Every row comes from one small tree of marks. The marks that hang from a mark follow it in brackets, in alphabetical order. Every link used is in the known rows. Which tree was each row made from?
Known rows
C{N{A T{M W}}}: [ 4.84  0.69  2.65  2.70  2.03 -1.14 -0.61  1.94  5.75 -3.65 -0.54  3.37
  3.80 -3.33  2.38  1.92  3.09 -1.88 -1.77  1.04]
W{T{N{C}} Z}: [-7.54 -0.66 -2.53 -1.89 -2.65  1.88  3.31 -0.95  2.10  1.19  1.91 -1.47
 -2.13  2.18 -1.85  0.06 -3.90  2.11  2.15  0.29]
Q{N{C T{M}} S}: [ 0.76  1.52  0.88  0.62  1.63  1.92  1.19  1.72 -2.16 -0.04  0.41 -3.42
 -0.86 -2.24  2.78 -1.03  3.61 -1.48 -3.95 -3.78]
Q{N{A}}: [ 0.82 -2.22  1.96 -3.44  1.05 -0.02 -0.05  2.02 -2.93 -0.64  0.41 -1.65
  3.96 -2.58 -3.31  1.56  3.79 -3.96 -0.40 -1.26]
N{A C}: [-1.83 -0.35  2.54 -1.59  2.84 -2.79  0.52 -3.02 -1.47  2.00 -0.57 -0.72
  2.28 -1.78 -0.44 -1.07  1.17 -2.40  1.01 -2.54]
T{M N W{Z{X}}}: [-1.02  0.28 -3.12  3.15 -3.80  5.05 -0.07 -1.70 -1.36  2.84  0.59 -2.83
 -2.47  4.96  1.26 -0.69 -4.58  3.33 -1.42 -0.25]
T{W}: [ 0.46 -1.82  0.33 -1.14 -1.24 -3.20 -0.21 -1.81 -1.94  0.26 -0.57 -0.31
 -2.10  0.83  2.82  0.20 -2.59  2.45  3.45  1.90]
Z{X}: [-4.14 -1.47  1.01  0.23 -0.26 -2.11 -2.20 -2.22 -5.24  4.59  0.88 -1.39
 -2.83  1.00 -1.49 -1.98 -1.63  0.93  2.39  1.02]
W{Z}: [-2.52  0.40 -0.83 -1.53  0.11 -0.16 -4.68 -1.40 -1.75  1.96  2.07 -0.27
 -2.41 -1.55 -0.21 -2.57 -1.27  0.25  2.39  1.50]
C{N{T{W{Z}}}}: [ 0.98 -0.35  0.55 -0.76  0.91  1.17 -1.97  1.07  5.90 -0.22  2.26  2.88
 -2.24 -3.13  1.74 -1.43 -1.84  0.19  2.37  4.06]
C{N{A T}}: [ 0.97 -0.23  3.11 -0.87  3.20 -3.06 -1.94  3.16  4.60 -1.85  0.16  4.25
  2.97 -4.52 -4.36  0.60  4.50 -5.20  1.70  2.78]
T{M N{A C} W}: [ 2.34  0.12  0.07  1.92 -0.70  0.31  4.61 -2.02  0.99 -0.78 -2.39 -2.03
  3.39  2.98  1.92  2.16 -0.95 -0.26 -1.20 -3.40]
C{N{A}}: [-1.35 -1.00  3.00 -0.85  2.07 -2.69 -0.52  0.42  2.89  0.46  0.99  1.30
  3.86 -4.47 -1.74  1.40  3.11 -4.87  2.71  0.15]
N{C T{W}}: [ 0.90 -0.91  2.26 -0.97  1.41 -3.13  1.15 -1.96  0.30  0.01 -0.86  0.73
 -2.79  0.45  2.60 -1.89 -3.23  2.08  1.91  1.66]
W{T Z{X}}: [-7.79 -0.61 -2.53 -0.65 -2.32  2.66 -1.53 -1.72 -2.29  4.18  3.09 -0.43
 -3.84  1.12 -1.65 -1.30 -3.07  4.14  0.68  0.80]
W{T Z}: [-5.74 -0.10 -2.52 -1.98 -1.89  0.51 -1.80 -0.21 -0.04  0.45  3.00  0.77
 -2.72 -0.80 -0.54  0.09 -1.63  3.24  1.89  1.95]
N{A C T}: [ 0.64  0.17  2.63 -1.60  3.47 -3.39 -0.82 -0.04  0.17 -0.12 -1.36  2.21
  1.40 -1.89 -3.01 -1.69  2.46 -3.14  0.08  0.04]
C{N{T}}: [-1.21 -1.14  3.07 -0.17  2.26 -4.41 -2.04  2.66  3.80 -1.12  1.52  2.85
 -0.47 -3.93 -1.55 -0.92  1.61 -2.95  3.95  4.85]

Write each row's tree
[ 1.32  1.16 -1.35  1.81 -0.97  1.80 -2.82 -2.42 -0.42  0.13  1.07 -1.04
 -1.50 -0.09  6.29 -1.19 -2.90  4.08 -1.05  0.00] | T{M W{Z}}
[ 4.27  1.47  2.37  1.86  2.42 -1.57  0.38 -0.98  1.29 -1.90 -2.13  1.10
  2.37 -0.26  3.30 -0.33  0.87  0.66 -3.19 -2.04] | N{A C T{M W}}
[ 4.29  0.19 -1.76  1.82 -2.32 -0.06  2.05  0.99 -0.05 -2.71 -2.73 -0.29
  3.19  3.22 -0.43  3.74  0.84 -0.37 -0.66 -0.58] | T{M N{A} W}
[-2.66 -0.97 -3.20 -2.07 -2.92 -1.49  2.99  2.88  0.19 -2.72 -0.98  1.61
  2.08  2.56 -7.29  4.89  2.06 -1.58  2.26  1.72] | W{T{N{A}}}
[ 2.13  0.81  2.54  2.16  1.78 -2.73  0.52 -1.91  1.03 -1.20 -1.03  0.07
 -1.19  0.22  6.23 -1.73 -1.94  3.47 -0.93 -0.15] | N{C T{M W}}
[-3.58  0.28 -0.68  1.19 -1.23 -0.80  4.80  0.18  1.80 -1.93 -0.75 -0.91
  3.78  2.23 -1.25  3.50  1.43  0.18 -1.57 -2.88] | W{T{M N{A C}}}
[ 3.74  0.54 -1.26 -3.14  0.67  2.43 -0.19  5.49 -3.33 -1.66 -0.90  0.42
  0.97 -2.46 -5.60  2.00  7.06 -5.84 -2.68 -1.16] | Q{N{A T} S}
[ 1.41 -0.10 -1.07 -2.61 -0.35  0.98 -0.75  4.67 -3.64 -0.83  0.49 -0.79
 -2.42 -1.66 -3.30  0.59  4.39 -2.83 -0.44  0.58] | Q{N{T} S}
[ 2.54  1.72 -0.71  1.03  0.20  1.42 -1.44  4.61 -2.97 -2.04  0.20 -1.59
 -1.04 -2.14  0.56  0.27  5.47 -1.41 -3.72 -1.16] | Q{N{T{M}} S}
[-1.48  0.48 -2.82  1.38 -2.48 -0.92  2.18  2.85  1.01 -3.81 -1.00  0.85
  3.50  2.12 -3.89  4.99  2.88 -0.06 -0.82 -0.25] | W{T{M N{A}}}
[-2.34 -1.10 -1.47 -0.24 -1.83  3.61 -1.76 -3.45 -3.33  5.39  1.62 -1.46
 -4.32  1.99  1.68 -2.73 -5.11  3.76  0.84  0.42] | T{W{Z{X}}}
[ 5.85  2.56 -1.68  1.42  0.89  2.47 -4.01  1.48  1.52 -2.61 -0.72  3.11
  0.88 -1.05  1.14 -0.57  1.50  0.52 -4.03  0.40] | N{A T{M W{Z}}}
[-1.60 -1.07  0.65 -1.59  0.32 -1.80  3.04 -0.97 -0.46  1.10 -1.54 -1.24
  2.52  1.47 -4.42  0.94  0.39 -3.79  2.20 -1.58] | T{N{A C}}
[-1.11  0.73 -1.33  3.18 -1.54  4.03 -2.65 -3.52 -2.41  4.07  1.59 -2.15
 -2.84  1.86  5.15 -2.55 -4.00  5.18 -2.36 -1.38] | T{M W{Z{X}}}
[ 3.35  1.78 -1.43  1.84  0.05  1.53 -4.14  0.35  1.06 -2.33  0.65  1.95
 -2.41 -0.43  3.77 -1.89 -1.31  3.59 -1.75  2.26] | N{T{M W{Z}}}
[ 1.19 -1.54  0.28 -1.54 -1.13 -0.04  5.39 -1.66  0.19  0.24 -2.27 -1.38
  1.95  3.17 -1.20  2.05 -2.02 -1.40  1.71 -1.78] | T{N{A C} W}
[-1.12 -2.01  0.50 -1.15 -1.83 -1.35  5.05 -2.62 -0.01  1.31 -1.27 -2.69
 -1.66  3.94  1.34  0.60 -4.67  1.48  3.94  0.25] | T{N{C} W}
[ 1.98  1.68  2.74  1.70  3.98 -3.03 -1.53 -0.41  0.55 -1.58 -1.26  1.50
  2.69 -2.41  0.32 -1.75  3.28 -1.83 -2.82 -2.06] | N{A C T{M}}
[ 2.69  0.31 -1.93 -0.71 -0.15  4.53 -2.53  0.24 -1.27  2.10 -0.03  2.47
 -1.66  1.06 -3.45 -1.65 -1.06  0.18 -2.21  1.01] | N{A T{W{Z{X}}}}
[-0.58  0.70 -1.65  2.02 -1.64  3.17  2.28 -2.97  1.71  1.23  0.09 -3.16
 -1.00  2.86  4.90 -1.18 -5.12  2.99 -0.60 -1.96] | T{M N{C} W{Z}}
